What can hang from each mark
Z_794: Z_577
Z_577: Z_653 Z_721 Z_794 Z_974 Z_993
Z_993: Z_577 Z_974
Z_974: Z_456 Z_577 Z_721
Z_721: Z_653
Z_653: Z_721

Each row was made from one small tree. The marks that hang from a mark follow it in brackets, in the order of their numbers. Every link used is in the known rows. Write each row's tree.
Known rows
Z_794{Z_577{Z_653 Z_721 Z_974 Z_993}}: [ 0.23 -1.64  0.58  0.25 -1.39 -0.60  1.35  1.60  3.41 -0.61  0.22  0.10
 -1.07  0.38 -0.79 -1.05  1.06  1.19 -0.95 -0.70  1.63  1.88  0.02  0.56]
Z_577{Z_993}: [ 0.29 -1.14 -3.42  1.25  1.05 -0.31 -0.49  0.03  0.73  0.90  0.58  0.26
  0.37  0.45  0.38 -0.51 -0.18 -0.57  0.70 -0.80  0.40 -0.42  0.25  0.77]
Z_577{Z_653 Z_721 Z_974{Z_456} Z_993}: [ 0.80 -0.66 -0.13 -0.03 -0.46 -2.23  1.75  1.28  2.84 -0.53 -2.55  0.58
 -0.28  0.03  0.56 -0.52  0.71  1.00 -1.93 -1.53  0.83 -0.68  0.38  0.21]
Z_974{Z_456 Z_721{Z_653}}: [ 1.07 -1.96 -3.28  0.60 -0.07 -0.42 -2.37  0.51 -0.27  0.16 -1.69  0.50
  0.11  1.35  1.70 -0.55 -2.34 -0.79  2.34 -1.18  0.42 -0.64  0.63 -0.18]
Z_577{Z_721{Z_653} Z_794}: [ 0.76 -1.67 -0.99 -0.18 -1.29 -0.79 -1.30 -0.50  2.09 -1.15 -0.31  0.82
 -1.02  1.21  0.63 -1.13 -0.69 -0.45  3.37 -1.38  1.92 -0.87  0.80  0.52]
Z_993{Z_974{Z_456 Z_721}}: [ 1.19 -0.75 -0.85  0.63  1.82  2.04 -1.37  1.75 -0.54 -0.48 -0.93  0.71
  1.08  1.38  0.80 -0.24 -1.62 -1.41  1.70 -1.66 -0.37  0.52  0.53 -0.35]
Z_721{Z_653}: [ 0.81 -2.56 -3.81  0.31  0.82  1.20 -1.06  0.25  0.99 -0.18  0.46  0.55
 -0.54  1.32  0.77 -0.63 -1.59  0.17  1.09 -0.61  1.34 -0.72  0.44  0.42]
Z_974{Z_456 Z_577{Z_653{Z_721} Z_993}}: [-0.34 -0.65 -0.08  0.32  4.70 -1.29 -0.05  2.07  1.71  1.97 -3.86  0.33
  0.20 -0.69  1.29  0.09 -0.43  1.47  1.56 -1.52 -1.99 -0.83  0.22 -0.15]
Z_577{Z_721 Z_974}: [ 2.06 -0.61  0.23  0.71 -1.95  1.19  1.24 -0.73  2.04 -1.08 -1.71  0.17
 -0.56  1.30  0.27 -0.82  0.59 -0.10 -0.68 -0.64  2.63 -0.55  1.57  0.52]
Z_794{Z_577{Z_653 Z_974{Z_456}}}: [ 0.47 -2.30  3.17 -0.59  1.77  1.62 -0.02  4.32  1.76  2.68 -1.63  0.39
 -1.14  0.59 -0.40  0.50 -0.53  2.86 -0.49 -0.87  0.55  1.15 -0.02  0.06]
Z_993{Z_974{Z_577}}: [ 1.65 -1.03  1.33  0.39  4.20  3.38 -0.79  0.26 -0.44 -0.83  0.18  0.53
  0.49  1.26  0.45 -0.01 -1.50 -0.70  1.17 -1.26 -1.82  0.89 -0.25  0.60]
Z_974{Z_577{Z_653 Z_721 Z_993}}: [ 0.19 -0.36 -1.34  1.03 -0.54 -1.00  0.30 -0.86  1.96 -1.31 -1.67  0.07
 -0.24 -0.02  0.43 -1.23  0.03  0.10  1.68 -1.05 -0.70  0.71 -0.20  1.14]
Z_577{Z_794 Z_993{Z_974}}: [ 0.43 -0.83  0.30 -0.34  4.08  0.19 -1.00  0.44  0.43  0.36  1.85  1.12
  0.41  0.75 -0.40 -0.38 -0.64 -1.28  1.07 -1.67 -0.22  0.32 -1.07  0.69]
Z_794{Z_577{Z_993}}: [-0.32 -1.96 -0.95  1.12  0.39  0.35 -2.19  1.37  1.10  1.55  0.93 -0.10
  0.11  0.30 -0.08 -0.25 -0.16 -0.08  1.23 -0.86 -0.59  1.85 -0.03  0.61]
Z_993{Z_974}: [ 0.68 -1.37 -1.46  0.29  3.58  3.68 -0.09  1.84  0.74 -0.55  1.07  0.85
  0.66  1.59 -0.18 -0.31 -0.91 -0.32  0.70 -1.19  0.53  0.24  0.46  0.24]
Z_993{Z_974{Z_456 Z_577{Z_653}}}: [ 0.53 -0.96  1.98 -0.55  6.08  2.37 -0.68  2.79  0.20 -0.12 -1.94  0.82
  0.26  0.51  0.54  0.28 -1.81  1.16  1.29 -1.87 -2.52  0.77 -0.68  0.20]
Z_577{Z_653 Z_794 Z_993{Z_974{Z_721}}}: [-0.29 -0.44 -1.52 -0.29  2.94  0.51 -0.01  0.52  0.64 -0.11  2.99  1.45
  0.13  0.57 -1.09 -1.54 -1.12 -1.18  2.96 -1.25  1.30  0.87 -1.93  0.68]
Z_993{Z_577 Z_974{Z_456 Z_721}}: [ 1.34 -1.17  1.16  0.26  1.98  2.56 -2.12  3.03 -0.81 -1.20  2.93  0.62
  0.38  0.92  1.25 -0.25 -1.27 -1.65  2.14 -1.49 -1.37 -0.49 -0.09 -0.76]
Z_577{Z_653 Z_721 Z_794 Z_974 Z_993}: [ 0.87 -0.45  0.38 -0.46 -0.86 -1.59  1.93 -0.41  2.90 -0.24  0.70  0.82
 -1.18  0.33 -0.62 -1.40  0.81  0.61 -0.05 -0.99  2.83 -0.50 -0.78  1.01]
Z_794{Z_577{Z_653{Z_721} Z_993}}: [-1.75 -2.14 -2.04  0.41  2.52  0.72  0.37  3.93  3.51  2.14 -0.15  0.38
 -0.51 -0.22 -0.56 -0.77  0.39  2.02  1.87 -0.58  1.08  1.25  0.17 -0.21]

Write each row's tree
[ 0.28 -1.00  1.29 -0.91  2.43  3.42 -0.52  2.69  0.38 -0.79  6.50  1.32
 -0.99  0.85 -0.80 -1.48 -0.83 -0.48  4.23 -0.86  1.41 -0.38 -1.90  0.07]
Z_993{Z_577{Z_653 Z_794} Z_974{Z_721}}
[ 0.34 -2.98 -1.35  0.61 -0.86  0.29 -2.31  1.56  2.46 -1.45 -0.58  0.03
 -1.10  1.34  0.59 -0.93 -0.56  0.24  2.12 -1.09  0.93  1.67  1.44  0.03]
Z_794{Z_577{Z_721{Z_653}}}
[ 1.70 -1.78 -0.98  0.84 -1.09 -0.11 -1.13 -1.48  1.06 -2.32 -2.02 -0.04
 -0.71  1.15  1.70 -0.83 -1.38 -0.65  1.90 -1.14 -0.56  0.16  0.76  0.65]
Z_974{Z_577{Z_721{Z_653}}}
[ 1.91 -0.21  4.20 -0.07  2.82  0.90 -2.56 -0.01 -1.98  0.14 -1.79  0.82
  0.39  0.93  0.86  0.20 -2.38 -1.64  4.20 -2.03 -2.63  0.69 -0.87  0.44]
Z_993{Z_974{Z_456 Z_577{Z_794} Z_721}}
[-0.36 -0.84  1.46 -0.62 -1.11  1.35 -0.24  2.34  2.72 -0.82  3.52  0.72
 -1.75  0.18 -0.36 -1.47  0.89  0.76  3.80 -0.93  2.10 -1.24 -0.42  0.54]
Z_993{Z_577{Z_653 Z_721 Z_794}}
[ 2.19 -1.65 -0.15 -0.61 -1.18 -3.08  0.28 -2.03  2.18 -1.59  0.61  0.72
 -1.45  0.83  0.63 -0.90 -0.23 -0.82 -0.52 -1.14  1.98 -0.90 -0.51  0.57]
Z_577{Z_721{Z_653} Z_794 Z_974 Z_993}
[-0.46 -1.53 -1.77 -0.03  2.65  3.09  1.03  4.38  2.85  0.96  3.03  0.69
 -1.09  0.04  0.12 -0.97  0.47  2.03  2.37 -0.23  2.20 -2.11  0.36 -0.59]
Z_993{Z_577{Z_653{Z_721}}}
[ 2.79 -2.24 -2.22  0.37 -1.93  0.74  0.43 -1.76  0.13 -1.00  0.61  0.46
 -0.90  1.87  0.88 -1.00 -1.97 -0.88  0.14 -0.01  2.91 -0.73 -0.17  0.12]
Z_577{Z_974{Z_721{Z_653}}}
[ 1.22 -1.84  2.96  0.29  1.18 -1.28 -1.30  2.13  0.78  1.82 -1.31 -0.04
 -0.29  0.26  0.74  0.92 -0.15  0.52 -1.42 -1.30 -1.09  0.88 -0.07  0.13]
Z_794{Z_577{Z_974{Z_456} Z_993}}
[ 1.16 -0.15 -0.56  1.65 -1.12 -1.32 -0.61 -2.08  0.80 -1.39 -1.94 -0.37
  0.28  0.28  1.12 -0.82  0.00 -1.42  1.66 -1.32 -1.53  0.48  0.43  1.03]
Z_974{Z_577{Z_721 Z_993}}
[ 0.62 -1.05  0.58 -0.58  3.31  1.42  2.23  3.52  2.75  2.16 -3.36  0.93
 -0.75  0.51  0.45  0.10  0.06  2.89 -0.85 -0.94  2.18 -1.96  1.05 -0.71]
Z_577{Z_653{Z_721} Z_974{Z_456}}
[ 2.76 -1.10  2.69  0.35 -1.79  1.21 -0.94  1.10 -0.71  0.08  2.04  0.10
 -0.74  0.71  1.45 -0.11 -0.60 -0.59  0.64 -0.65  0.58 -1.82  0.03 -0.35]
Z_993{Z_577{Z_974{Z_456 Z_721}}}
[ 1.93 -1.27  2.32 -0.06  0.55 -1.59 -3.48 -1.35 -1.71  0.70 -2.23  0.55
 -0.77  0.89  1.74  0.03 -3.02 -1.10  4.69 -1.53 -1.64 -0.18 -0.79  0.56]
Z_974{Z_456 Z_577{Z_794} Z_721{Z_653}}
[-1.12 -1.92 -1.17  0.15  2.03  0.98  0.11  3.24  3.24 -1.72  1.45  0.65
  0.04  0.44 -0.74 -1.29  0.40  0.31  0.78 -1.52  0.11  2.93 -0.22  0.15]
Z_794{Z_577{Z_653 Z_721 Z_993{Z_974}}}
[ 1.54  0.07  3.55  0.65  0.48 -0.50 -3.01 -1.12 -1.94  1.83 -3.05  0.22
  0.01  0.57  1.06  0.18 -2.02 -1.17  5.25 -1.44 -1.78  0.16 -0.47  0.95]
Z_974{Z_456 Z_577{Z_794} Z_721}
[ 3.25 -2.72 -0.90 -0.04 -2.22  1.47 -0.41 -0.33 -0.12 -1.60  5.29  0.49
 -1.84  1.22  1.30 -1.11 -1.67 -1.04  0.50  0.15  2.04 -1.85 -0.89 -0.40]
Z_993{Z_577{Z_974{Z_721{Z_653}}}}
[ 2.49 -0.28  3.52  0.03 -0.82 -0.18 -0.76 -0.61 -0.81  1.75 -1.89  0.64
 -0.55  1.06  0.46  0.05 -1.26 -0.50  1.95 -1.03  1.49 -0.89 -0.18  0.39]
Z_577{Z_794 Z_974{Z_456 Z_721}}
[ 1.24 -0.01  0.94  1.32 -0.48 -2.70 -1.58 -0.90  0.51 -0.56 -4.12 -0.24
  0.66 -0.21  1.96  0.15 -0.15 -1.06  1.36 -2.13 -3.15  0.47  0.83  0.65]
Z_974{Z_456 Z_577{Z_721 Z_993}}
[ 1.77 -0.72  1.58 -0.20  0.98 -0.88  0.39 -1.35  0.59  1.49  0.81  0.74
 -0.77  0.54 -0.27 -0.22  0.03 -0.47 -0.18 -0.66  1.56 -0.92 -1.06  1.07]
Z_577{Z_794 Z_974 Z_993}
[ 1.77 -0.12  2.85 -0.12 -0.40 -3.36 -0.48 -0.45  1.54  0.27 -2.67  0.55
 -0.26  0.16  0.56  0.11  0.66 -0.58 -0.11 -1.79  0.28 -1.01  0.21  0.51]
Z_577{Z_721 Z_794 Z_974{Z_456} Z_993}
[ 1.24 -0.97 -1.54  0.45 -1.17  2.48  1.80 -0.03  0.95  0.46  0.95  0.63
 -0.90  1.28 -0.56 -1.31 -0.90  0.80  0.61  0.10  3.50 -0.08 -0.35  0.63]
Z_577{Z_653 Z_974{Z_721}}
[-1.22 -2.18 -0.78  0.29  3.04  2.95  0.14  4.42  3.34  2.16 -0.18  0.53
 -0.79  0.42 -0.72 -0.64  0.06  2.86  2.47 -0.47  2.11  0.85  1.09 -0.23]
Z_794{Z_577{Z_653{Z_721}}}
[ 0.41 -1.74  1.43  0.05 -1.61  1.70  0.99  2.25  3.37 -0.49 -0.40  0.21
 -1.46  0.78 -0.93 -1.04  0.67  2.00 -0.14 -0.44  2.62  1.55  0.44  0.36]
Z_794{Z_577{Z_653 Z_721 Z_974}}
[ 1.20  0.16  1.89  0.93 -0.70 -2.21 -1.50 -2.45  0.61 -0.75 -1.41  0.03
 -0.08  0.05  0.61 -0.61  0.21 -1.65  3.26 -1.47 -1.36  0.65 -0.21  1.37]
Z_974{Z_577{Z_721 Z_794 Z_993}}
[ 0.97 -0.38  2.35 -0.34  2.93  2.66 -0.49  0.06 -0.53 -0.17  1.47  1.15
 -0.46  1.14 -0.84 -0.96 -2.14 -0.51  4.58 -1.13 -0.16  0.87 -2.00  1.02]
Z_993{Z_974{Z_577{Z_653 Z_794} Z_721}}
[ 0.79 -1.74  2.24  0.06 -0.66  1.58 -0.27  2.79  0.80  1.67 -1.03  0.32
 -0.91  0.93 -0.13 -0.31 -1.03  1.63  1.06 -0.69  1.29  1.60 -0.20 -0.01]
Z_794{Z_577{Z_653 Z_974{Z_456 Z_721}}}
[-1.12 -1.75 -0.18  0.59 -1.11  2.01 -0.40  2.97  3.29  0.05 -0.38  0.15
 -0.80  0.77 -0.73 -1.28  0.47  1.67  2.56 -0.97  2.04  2.39  0.96  0.56]
Z_794{Z_577{Z_653 Z_721}}
[ 1.16 -0.76  3.10 -0.56  1.05  2.21 -1.34  2.10  1.39 -2.44  4.20  1.02
 -0.70  0.77  0.06 -0.87  0.43 -1.20  2.84 -1.60  0.51 -0.72 -0.11 -0.02]
Z_993{Z_577{Z_721 Z_794} Z_974}
[ 2.50 -1.76 -0.80 -0.16 -0.86 -2.57 -0.23 -2.81 -0.08 -0.30  2.08  0.94
 -1.20  1.16  0.49 -0.93 -1.48 -1.71  0.84 -0.52  2.24 -0.74 -1.64  0.59]
Z_577{Z_794 Z_974{Z_721{Z_653}} Z_993}
[ 1.05 -1.38  3.12 -0.88  3.69  3.31 -1.74  2.71  0.10 -0.20  5.50  1.03
 -0.76  0.81 -0.01 -0.33 -0.45 -0.79  2.56 -1.37  0.08 -1.09 -1.08  0.01]
Z_993{Z_577{Z_794} Z_974}
[-0.02 -2.12  2.94 -0.58  3.37  1.58  0.82  5.31  3.17  2.67 -2.74  0.54
 -1.08  0.41 -0.05  0.46  0.05  3.45 -0.21 -0.94  1.40  0.29  0.94 -0.80]
Z_794{Z_577{Z_653{Z_721} Z_974{Z_456}}}
[-0.89 -0.99 -2.11 -0.48  7.43  0.13  1.08  4.64  2.81  0.70 -1.58  1.32
  0.77 -0.10  0.49 -0.16 -0.08  1.24  0.07 -1.84 -0.41 -0.92  0.47 -0.89]
Z_577{Z_653{Z_721} Z_993{Z_974{Z_456}}}
[ 1.47 -0.12  1.80  1.03 -0.46 -0.38 -1.68  0.14  0.49 -0.38 -4.94 -0.28
  0.27  0.50  1.65  0.07 -0.64 -0.37  2.43 -1.94 -2.09  0.04  1.50  0.48]
Z_974{Z_456 Z_577{Z_721}}
